Each row was made from one small tree. The marks that hang from a mark follow it in brackets, in alphabetical order. Every link used is in the known rows. Write each row's tree.
In the rows, 128 means zero.
Known rows:
G(J(F)): [146 177 118 128 156 151 133 114  84 158 138 141 155 130 148 170  82  85
 189 150  96 118]
K(H(G(J) S)): [ 97 168 116 146 128 114 140  83 104 118 157 154 133 118 122 179  68  92
 172 182 111  75]
K(H(S(F(J)))): [ 75 154 131 148 113 101 138  44 104 118 124 142 129 129 122 157  72  89
 155 123 112  86]
G(H J): [153 180 125 140 126 153 127 148  99 141 131 130 153 134 139 157 103  88
 161 156 132 140]
S(F(J)): [117 159 134 136 125 130 128  84  92 122 102 134 144 132 149 155  73 110
 147 100 116 117]
X(K(H(G(J) S))): [112 166 124 152 121 100 134  41 114 134 170 145 130 112 154 172  52  94
 164 183 110  86]
F(J(G) S(H)): [ 93 184  83 119 150 158 130 114  76  94  98 124 156 138 142 173 124 131
 139  81 102 131]
S(F H(G(J) K)): [121 181 145 170 137 157 143  95  70  92 125 159 129 101 104 200  97 116
 145 171 129 140]
S(F(J) H(G K)): [ 91 179 139 140 140 150 142  77  75  98 104 149 131 103 111 181 104 134
 131 145 121 128]
J(G): [109 163 101 126 151 158 122 118  83 120 148 121 145 129 151 165 103  92
 164 117  87 141]
G(H(K S(F)) J): [126 184 154 164 102 138 148 111  73 117 146 145 125 113  93 190  98  70
 156 158 133 180]
F(J(G(H)) S): [115 196  80 117 143 181 129 126  80 110 108 115 152 141 145 158 103 124
 147  71 107 141]
S(F(J(G)) H): [110 167 118 140 156 149 132  85  87  97  95 135 150 121 143 171  97 128
 145  93 112 141]
H(G(J)): [135 175 122 138 138 143 132 121  92 122 136 143 145 123 145 174  66 118
 160 161 115 103]
H(S): [ 87 155 120 129 113  98 130 129  91 125 157 130 135 123 130 167 106  86
 152 159  98 143]
F(J S): [ 97 176  96 115 119 140 124 114  81 121 107 119 149 147 144 155  97 112
 139  90 112 103]
S(F): [116 148 132 157 127 128 124 103  82 115 138 134 139 132 142 167  85  92
 152 124 113 138]
X(K(H)): [100 151 115 141 130 127 112  54 113 152 167 116 135 129 169 138  99  69
 159 152 103  99]
K(H): [ 86 157 107 136 132 141 117  90 106 135 153 130 138 137 138 147 114  68
 165 149 104  84]
H(G(J(F))): [142 183 113 128 167 155 139 107  89 142 142 149 150 116 153 178  59 119
 184 167  94 103]
J(F G): [116 176  96 117 183 170 130 103  77 139 155 127 150 124 159 169  94  91
 188 120  69 142]
F(J S(H)): [ 88 179  95 120 126 133 125 124  85 107  94 128 156 140 137 162 131 123
 130 110 118 118]
F(J(G(H(K))) S): [100 212  92 109 137 201 134 115  62 112 116 115 141 129 123 168 128 104
 145  79 106 157]
F(J(G)): [117 174 108 105 148 158 129  99  93 128 116 120 150 134 153 157  91 107
 160  90  94 124]

Write each row's tree:
[113 167 120 159 134 134 140 112  83  99 153 129 132 116 129 179  85 100
 155 121 104 186] | J(G(H(S(F))))
[104 167 128 144 149 126 134  89  91  99  95 145 143 115 141 165  82 154
 129 140 124 113] | S(F(J) H(G))
[ 79 149 120 140 113  88 123  54 115 145 177 127 132 119 156 151  98  64
 158 165  99 114] | X(K(H(S)))
[126 201 134 129 132 152 153 121  76 154 156 142 130 110 107 185 116  64
 183 178 104 169] | G(H(K S) J(F))
[129 187 102 109 151 171 129 119 102 133 113 112 151 134 150 151 104 113
 155 101 108 146] | F(J(G(H)))
[132 168 118 149 136 136 122  43 114 142 159 139 139 117 165 158  55  99
 166 171 115  73] | X(K(H(G(J))))
[147 198  92 142 149 174 133 138  73 139 132 134 158 139 144 174  93 101
 175 131 109 137] | G(H J(F(S)))
[117 202 106 118 175 206 137 114  65 145 163 125 136 114 125 172 130  80
 183 139  80 178] | J(F G(H(K)))
[100 185  84 109 142 166 125 102  74 107 111 119 150 143 151 165  90 119
 153  62  95 121] | F(J(G) S)
[ 86 151 137 149 111  87 131  10 110 138 137 135 129 124 154 152  58  91
 150 122 112 103] | X(K(H(S(F(J)))))
[ 86 178 139 131 125 140 151  64  68 104 128 135 125 113 113 188  85  95
 155  95  97 161] | H(K S(F(J(G))))
[128 175 119 144 145 138 131 132  95 110 122 148 150 116 137 180 103 126
 150 185 122 113] | S(H(G(J)))
[ 69 197 102 117 132 158 137 112  68  98 106 139 137 117 110 179 133 138
 123 134 113 117] | F(J S(H(G K)))
[ 70 154 123 170 131 105 139  60  94  98 164 152 122 113 124 180  60 108
 155 162 104  93] | K(H(G S(F)))
[103 163 131 178 127 111 143  56  97 102 150 162 128 112 121 189  40 102
 168 163 118  83] | K(H(G(J) S(F)))
[125 187  91 142 153 157 135 127  69 122 121 148 163 135 136 188 116 103
 169 140 104 126] | G(J(F(S(H))))
[ 98 183 133 137 148 170 139  73  68 100 105 140 136 113 117 182 122 108
 145  99 111 157] | S(F(J(G)) H(K))
[111 159 133 145 131 126 129  93  94 110  92 138 147 127 141 160 106 119
 136 119 124 128] | S(F(J) H)
[ 71 165 126 148 128 103 143  41 101 108 128 152 128 118 130 167  50 120
 152 137 113  71] | K(H(G S(F(J))))
[140 169 145 170 108 114 141 121  89 114 134 145 139 124 122 180  74  92
 154 148 136 164] | G(H(S(F)) J)
[ 79 192  95 129 151 170 135 121  50 120 142 139 138 118 112 187 157  87
 155 146  88 153] | J(F(S(H(K))))
[134 167 138 174 143 137 137 106  86  90 116 156 145 113 131 190  76 133
 145 165 129 122] | S(F H(G(J)))
[121 191 138 136 104 138 148 135  85 133 152 135 131 117  94 180 122  65
 160 177 126 175] | G(H(K S) J)
[ 96 158 111 141 140 127 114  45 114 138 171 129 133 115 171 145  75 103
 152 171  97  84] | X(K(H(G)))
[ 85 184  92 122 139 138 131 121  82  93  95 136 151 128 141 174 108 161
 122 126 114 103] | F(J S(H(G)))
[ 76 169 141 154 118 117 145  86  65  96 161 151 115 101 104 197  81 106
 143 163 101 152] | H(G K S(F))
